Every row comes from one small tree of marks. Brackets hold a mark, then the marks that hang from it, in the order of their numbers. Every link used is in the known rows. Which tree was each row made from?
In the rows, 128 means zero.
Known rows:
[K640 K844]: 131  126  119  131  128  132  131  127  133  124  132  119  136  129  123  123  124  124  130  124  128  121  129  129  125  135  129  124  133  120  136  123  136  122  117  127  136  140
[K352 K344]: 135  128  125  129  130  125  133  136  123  132  130  121  130  129  128  126  125  110  129  124  127  126  136  134  133  124  126  126  119  131  138  131  129  127  133  132  130  140
[K844 K640]: 127  123  120  120  122  127  123  129  139  120  131  129  138  125  129  121  128  124  130  129  130  135  134  128  125  132  130  125  135  124  139  128  123  124  117  138  137  136
[K545 [K640 K352 [K705 K75 [K344 K405]] K844]]: 131  112  87  125  152  137  147  156  135  112  144  99  179  127  112  95  105  54  139  128  133  97  165  120  118  155  113  110  100  101  130  136  150  114  113  149  145  203
[K808 K75]: 129  127  128  119  122  129  125  132  135  131  129  137  127  127  129  123  124  125  131  130  118  140  122  132  134  129  127  128  123  116  121  122  127  128  120  132  132  123
[K344 [K352 [K640 K844]] K405 K999]: 140  120  103  153  137  134  149  146  110  132  137  140  150  142  127  81  113  117  128  118  126  88  156  98  133  127  134  123  127  139  169  139  145  120  137  151  116  156
[K405 K344]: 133  128  128  126  130  128  129  136  126  121  131  139  127  131  130  133  128  147  128  126  126  121  134  127  131  124  125  127  130  133  127  130  129  136  132  128  114  127
[K75 [K808 K939]]: 130  139  135  122  116  126  123  125  127  129  125  126  132  118  129  131  128  115  136  119  125  149  114  155  135  129  126  118  126  123  126  115  126  119  114  138  137  108
[K640 K545 K844]: 132  120  112  133  132  136  136  121  140  120  131  112  144  127  121  116  122  124  133  120  122  115  137  130  124  142  132  121  137  110  142  129  141  122  113  120  144  150
[K405 [K344 [K352 [K640 [K705 [K75 K808]] K844]]]]: 153  115  96  145  144  140  139  153  122  128  140  130  158  133  121  102  117  84  138  121  126  97  148  138  118  143  131  109  132  123  146  121  150  116  117  145  134  154
[K545 [K640 K705 K844]]: 131  111  103  127  134  134  136  126  143  120  134  102  143  128  120  112  116  97  132  139  131  99  140  132  123  142  124  114  126  101  142  125  140  117  112  117  143  167
[K344 K405 [K705 K640]]: 130  132  117  145  136  135  140  144  124  110  134  130  137  137  120  104  123  117  127  133  131  117  142  103  125  129  128  129  123  136  153  138  136  130  147  151  116  131
[K640 K545]: 128  122  122  128  132  132  132  122  135  124  127  121  135  125  125  120  127  131  131  126  120  122  137  129  127  135  132  125  131  117  133  133  134  127  124  122  136  137
[K545 [K640 K352 [K844 K75]]]: 129  108  99  129  134  140  137  121  146  120  134  112  163  123  123  101  106  94  132  128  129  110  147  134  123  149  120  119  129  92  140  125  146  114  94  123  144  172
[K999 [K344 K352 K405 [K705 K75]]]: 134  135  116  141  145  136  145  161  109  127  139  143  148  144  121  100  115  102  130  127  117  96  145  104  128  135  126  124  136  162  132  141  130  134  150  168  105  130
[K75 [K705 [K640 K352 K545]] K808]: 144  119  109  123  129  137  138  134  146  129  133  102  173  121  129  92  118  89  137  116  135  132  158  126  117  149  124  114  128  101  147  128  135  114  121  144  159  144
[K344 [K352 [K640 K545 K844]] K405 K705 K999]: 146  117  92  165  144  143  161  140  115  129  138  127  158  145  125  66  111  115  130  121  117  73  165  89  127  134  135  123  136  134  177  147  151  124  143  152  123  157
[K75 K844]: 142  129  126  115  121  130  125  130  131  128  131  131  134  130  133  116  127  133  131  128  130  134  131  130  128  133  130  125  134  132  141  121  128  121  127  132  134  132
[K352 K344 [K640 K705 [K844 [K75 K808]]]]: 154  113  95  136  131  133  143  135  136  135  136  107  162  123  116  99  107  49  140  121  132  119  145  150  133  141  124  114  129  106  170  115  150  104  105  141  160  165
[K939 K715]: 128  129  133  126  125  126  125  121  131  120  124  124  125  126  130  131  133  134  126  126  116  138  122  136  129  123  131  126  122  122  123  122  125  126  121  120  134  115
[K344 K352]: 128  128  130  139  133  132  132  133  122  135  129  130  135  135  134  117  128  136  127  125  121  118  136  121  124  129  132  124  131  134  129  132  126  131  129  136  119  125
[K344 [K352 [K640 K545 [K705 K75]]] K405 K999]: 142  110  88  154  153  138  153  152  115  137  137  133  159  137  119  78  112  89  136  124  120  78  167  105  128  135  131  120  119  131  160  144  148  119  141  145  129  164
[K352 [K640 K705]]: 139  113  108  135  137  129  131  133  129  135  131  118  133  131  124  104  126  103  130  133  131  112  140  127  125  127  130  125  120  113  145  131  136  123  128  123  139  149
[K344 K352 [K705 [K75 K808 K844] [K640 K545]]]: 148  128  105  145  136  149  136  142  128  116  139  130  170  133  123  93  117  94  138  124  118  121  145  125  110  156  140  112  136  129  160  126  148  119  129  165  142  133
[K939 K715 [K808 [K75 K705 K844]]]: 152  134  134  85  99  130  116  125  152  129  127  126  133  127  147  105  128  119  134  129  95  173  122  147  139  127  134  122  117  108  137  97  113  114  112  138  157  95
[K808 [K75 K705] [K939 K715]]: 137  136  135  99  109  127  114  129  146  131  126  124  127  121  139  117  127  120  134  121  104  172  116  150  138  123  125  122  110  101  134  107  117  119  108  130  149  91
[K705 [K75 [K808 K939]] [K640 K352 K545 K844]]: 133  122  100  137  137  144  128  136  141  111  136  108  173  116  111  107  116  87  144  106  120  134  137  152  116  160  129  107  119  85  136  121  155  108  96  138  158  154
[K545 [K640 [K352 K344]]]: 132  112  112  127  137  129  139  134  129  130  131  109  144  127  132  107  117  95  128  129  131  105  152  134  127  133  120  120  110  109  134  140  134  124  123  125  134  173
[K75 K705 [K808 [K939 K715]] [K844 K640]]: 153  136  127  85  94  125  112  128  151  122  130  115  154  114  144  107  126  101  140  117  119  180  127  160  132  134  129  109  134  115  160  97  113  100  101  152  169  103
[K545 [K640 K352 K705 K844]]: 133  103  98  128  141  136  141  128  145  128  135  91  154  128  124  96  113  94  132  132  132  93  151  130  119  147  117  115  126  89  129  130  142  115  107  113  149  181
[K844 [K640 [K352 K344]]]: 137  116  113  121  130  127  133  138  138  133  133  111  152  126  133  106  123  101  129  120  130  126  152  131  124  133  122  124  126  114  134  136  124  121  116  137  145  164
[K545 [K640 [K352 K344] K844]]: 135  110  103  128  136  133  141  133  135  125  135  100  154  128  127  101  113  90  130  124  131  99  153  134  124  141  120  116  117  101  139  135  142  117  112  125  141  186
[K75 [K705 K344] [K808 K939] K844]: 150  148  126  90  108  127  121  142  133  130  137  114  164  121  138  114  118  90  144  111  128  173  135  144  130  141  123  110  117  125  154  108  125  110  120  172  156  122

Write each row's tree:
131  132  105  140  150  133  149  165  111  133  142  133  167  137  119  100  109  83  136  119  121  102  160  98  127  137  120  121  107  144  137  139  139  125  148  170  123  156 -> [K640 [K705 K75 [K344 K352 K405 K999]]]
148  142  128  129  121  138  122  133  122  126  131  129  146  128  135  108  125  104  136  119  102  149  115  155  123  138  134  112  128  133  135  107  130  114  116  157  141  93 -> [K344 K352 [K705 [K75 [K808 [K939 K715]] K844]]]
142  140  132  109  110  127  123  131  133  137  128  114  141  118  136  122  124  99  137  118  128  157  124  150  133  130  122  116  126  124  141  110  121  113  118  146  147  103 -> [K75 K705 [K808 K939]]
147  120  115  92  108  130  119  130  160  127  132  125  141  127  135  97  123  112  138  138  105  154  129  143  135  136  132  120  131  101  138  106  116  114  104  137  161  130 -> [K939 [K808 [K75 [K844 [K640 K705]]]]]
141  131  131  100  108  131  120  127  142  127  128  140  128  129  137  114  126  131  134  132  103  156  118  144  139  131  136  125  123  114  126  107  121  122  114  137  141  114 -> [K939 [K808 [K75 K844]]]
130  135  107  138  144  137  137  164  118  105  141  142  149  138  107  107  115  90  131  130  125  108  142  103  125  140  126  126  124  148  143  139  138  133  151  165  112  137 -> [K999 [K344 K405 [K705 K75 K640]]]
138  120  94  119  140  141  139  146  149  113  144  90  191  129  121  88  111  91  138  108  127  129  171  107  110  158  125  114  112  87  157  136  148  120  119  153  162  179 -> [K75 [K705 K344 [K640 K352 K545 K844]]]
146  114  96  139  138  135  151  134  134  138  136  106  163  131  130  81  113  99  130  118  117  101  167  107  124  138  120  127  137  115  151  146  136  125  134  143  149  167 -> [K844 [K640 [K352 [K344 K705 K999]] K545]]
143  128  110  106  114  135  116  132  145  113  133  129  161  111  125  116  120  97  146  118  117  157  129  164  125  151  134  107  135  114  149  110  133  103  95  152  162  132 -> [K705 [K75 [K808 K939] [K844 [K640 K545]]]]
140  113  105  130  130  141  145  118  149  129  132  106  174  117  121  102  109  89  140  113  125  125  145  144  126  157  122  115  148  93  138  119  147  107  90  131  163  157 -> [K640 K352 K545 [K844 [K75 K808]]]
138  125  92  115  140  133  142  158  122  114  144  129  170  130  118  96  102  67  140  132  131  103  162  109  130  144  118  115  102  132  157  132  146  114  139  162  136  180 -> [K545 [K640 [K705 [K75 K844] [K344 K405 K999]]]]
140  123  118  99  109  130  117  134  149  124  134  140  143  126  134  106  120  127  135  131  121  153  131  135  131  138  132  122  135  115  147  115  121  117  107  146  148  134 -> [K808 [K75 [K844 K640]]]
135  113  90  122  144  138  140  145  138  117  142  95  183  120  114  103  105  39  142  124  132  107  153  139  113  162  115  104  111  92  121  125  153  110  103  151  163  192 -> [K545 [K640 K352 [K705 [K75 K808] K344] K844]]
138  143  109  147  131  138  130  151  113  112  138  148  147  128  116  121  116  102  137  117  118  125  127  126  126  135  123  121  122  133  148  122  149  128  139  159  121  108 -> [K405 [K344 [K705 [K75 [K808 K939]] K640] K999]]
143  102  87  137  140  141  140  123  150  126  135  106  160  127  112  95  110  89  139  125  122  109  150  133  126  147  131  119  133  90  168  124  154  111  101  119  158  168 -> [K352 [K640 K545 K705 [K844 K75]]]
143  122  107  140  138  130  158  148  120  139  137  116  158  134  125  92  110  96  129  110  133  96  161  111  138  131  113  125  123  128  145  138  139  116  133  139  132  175 -> [K640 [K352 [K344 K405 K999]] K844]
134  128  96  156  146  142  147  149  120  109  138  137  155  134  110  99  113  98  133  126  121  99  153  95  124  139  128  129  121  135  161  143  152  128  151  155  124  142 -> [K344 K405 [K705 K75 [K640 K545]] K999]
131  112  94  141  149  147  135  138  143  110  139  111  170  125  110  104  117  99  136  113  123  112  150  127  109  158  130  117  121  91  139  133  155  118  109  128  150  171 -> [K705 K75 [K640 K352 K545 K844]]
131  112  101  139  143  142  138  130  146  113  136  105  164  128  117  96  118  121  132  115  125  113  152  120  115  152  130  119  126  88  143  136  150  121  112  123  148  170 -> [K705 [K640 K352 K545 K844]]
146  115  98  124  138  137  151  149  146  126  138  103  181  125  125  81  106  76  138  114  132  126  179  118  130  143  118  118  114  106  175  138  140  112  123  150  147  167 -> [K844 [K75 [K705 [K640 [K352 [K344 K405]] K545]]]]
135  123  107  140  147  134  141  162  121  119  138  126  158  129  116  106  118  80  132  118  135  117  157  124  124  137  121  122  102  123  140  141  141  120  134  150  126  168 -> [K705 K75 [K640 [K352 [K344 K405]]]]
129  139  132  123  119  128  115  128  127  117  125  130  132  113  124  140  130  99  137  117  110  159  105  169  132  131  129  115  113  117  117  106  130  115  105  134  146  99 -> [K705 [K75 [K808 [K939 K715]]]]
151  150  126  93  105  125  124  138  129  128  135  118  164  121  139  106  116  93  141  106  113  170  134  136  137  133  123  112  112  125  157  104  127  108  124  168  160  110 -> [K75 [K705 [K344 K999]] [K808 [K939 K715]] K844]
148  114  90  158  152  149  143  146  122  116  141  132  155  142  122  95  117  115  133  122  110  86  156  116  110  144  139  118  134  122  159  138  157  132  127  144  122  155 -> [K405 [K344 [K352 [K640 K545 K844]] [K705 K75]]]
131  125  110  123  143  128  146  143  134  119  135  107  157  129  118  107  118  101  138  124  126  116  158  114  132  138  122  119  111  118  139  141  137  126  132  145  140  165 -> [K640 K545 [K705 [K344 K405]]]
139  130  111  128  129  134  127  136  136  130  134  110  149  118  113  126  118  72  143  117  124  135  117  163  126  146  120  111  127  108  128  106  141  106  102  136  156  132 -> [K640 [K705 [K75 [K808 K939]]] K844]
125  135  98  147  141  140  149  156  122  109  147  138  187  138  112  91  100  103  135  109  122  113  162  87  128  144  129  120  116  128  176  136  153  123  129  177  122  161 -> [K705 [K344 K352 K405 K999] [K640 [K844 K75]]]
152  120  99  119  131  142  129  141  142  105  140  135  155  130  127  109  120  120  137  130  115  122  149  127  116  147  131  120  146  129  156  128  138  124  123  148  139  144 -> [K405 [K344 [K705 [K75 [K844 [K640 K545]]]]]]
138  114  89  151  152  151  141  138  141  112  141  104  169  132  111  95  115  90  134  119  119  105  150  116  103  160  127  121  127  96  143  136  158  122  119  137  149  165 -> [K344 [K705 K75 [K640 K352 K545 K844]]]
141  116  112  100  114  134  123  129  156  119  133  133  150  122  131  100  120  129  138  129  115  146  139  135  130  144  136  119  137  105  152  121  126  117  103  138  156  144 -> [K808 [K75 [K844 [K640 K545]]]]
138  121  114  123  131  135  131  141  141  131  135  111  157  129  131  99  121  103  129  121  136  133  154  113  116  139  122  125  119  107  145  131  131  121  131  139  142  142 -> [K75 [K705 [K640 K352]]]
134  116  109  131  133  138  137  125  144  132  134  112  161  126  123  108  112  105  133  117  127  125  140  132  124  146  119  124  136  100  133  121  142  114  100  126  146  153 -> [K640 K352 [K844 K75]]
138  139  111  128  138  134  142  163  107  124  144  151  170  138  128  98  111  102  136  115  121  117  158  100  128  139  128  119  113  156  150  135  140  122  145  180  121  151 -> [K705 [K75 K844] [K344 K352 K405 K999]]
139  135  136  99  109  129  111  126  142  122  127  135  127  123  136  116  127  139  135  120  100  170  108  157  141  127  131  120  112  103  133  104  121  118  103  125  145  102 -> [K808 [K75 K844] [K939 K715]]
140  127  127  92  98  129  111  120  157  112  127  137  132  124  139  108  130  133  133  132  92  172  117  152  138  130  140  122  123  102  132  102  113  117  97  136  156  111 -> [K939 K715 [K808 [K75 [K844 K640]]]]
140  140  125  108  119  125  131  142  129  130  135  113  160  122  132  119  119  79  138  119  135  151  143  126  125  138  122  117  119  129  137  120  128  120  130  168  150  129 -> [K75 [K705 K344] K808]
133  138  102  122  130  133  143  157  130  115  144  134  179  130  119  96  101  81  137  118  132  137  165  89  132  137  120  125  107  131  180  131  142  120  142  179  133  144 -> [K844 [K75 [K705 [K344 K405 K999] K640]]]
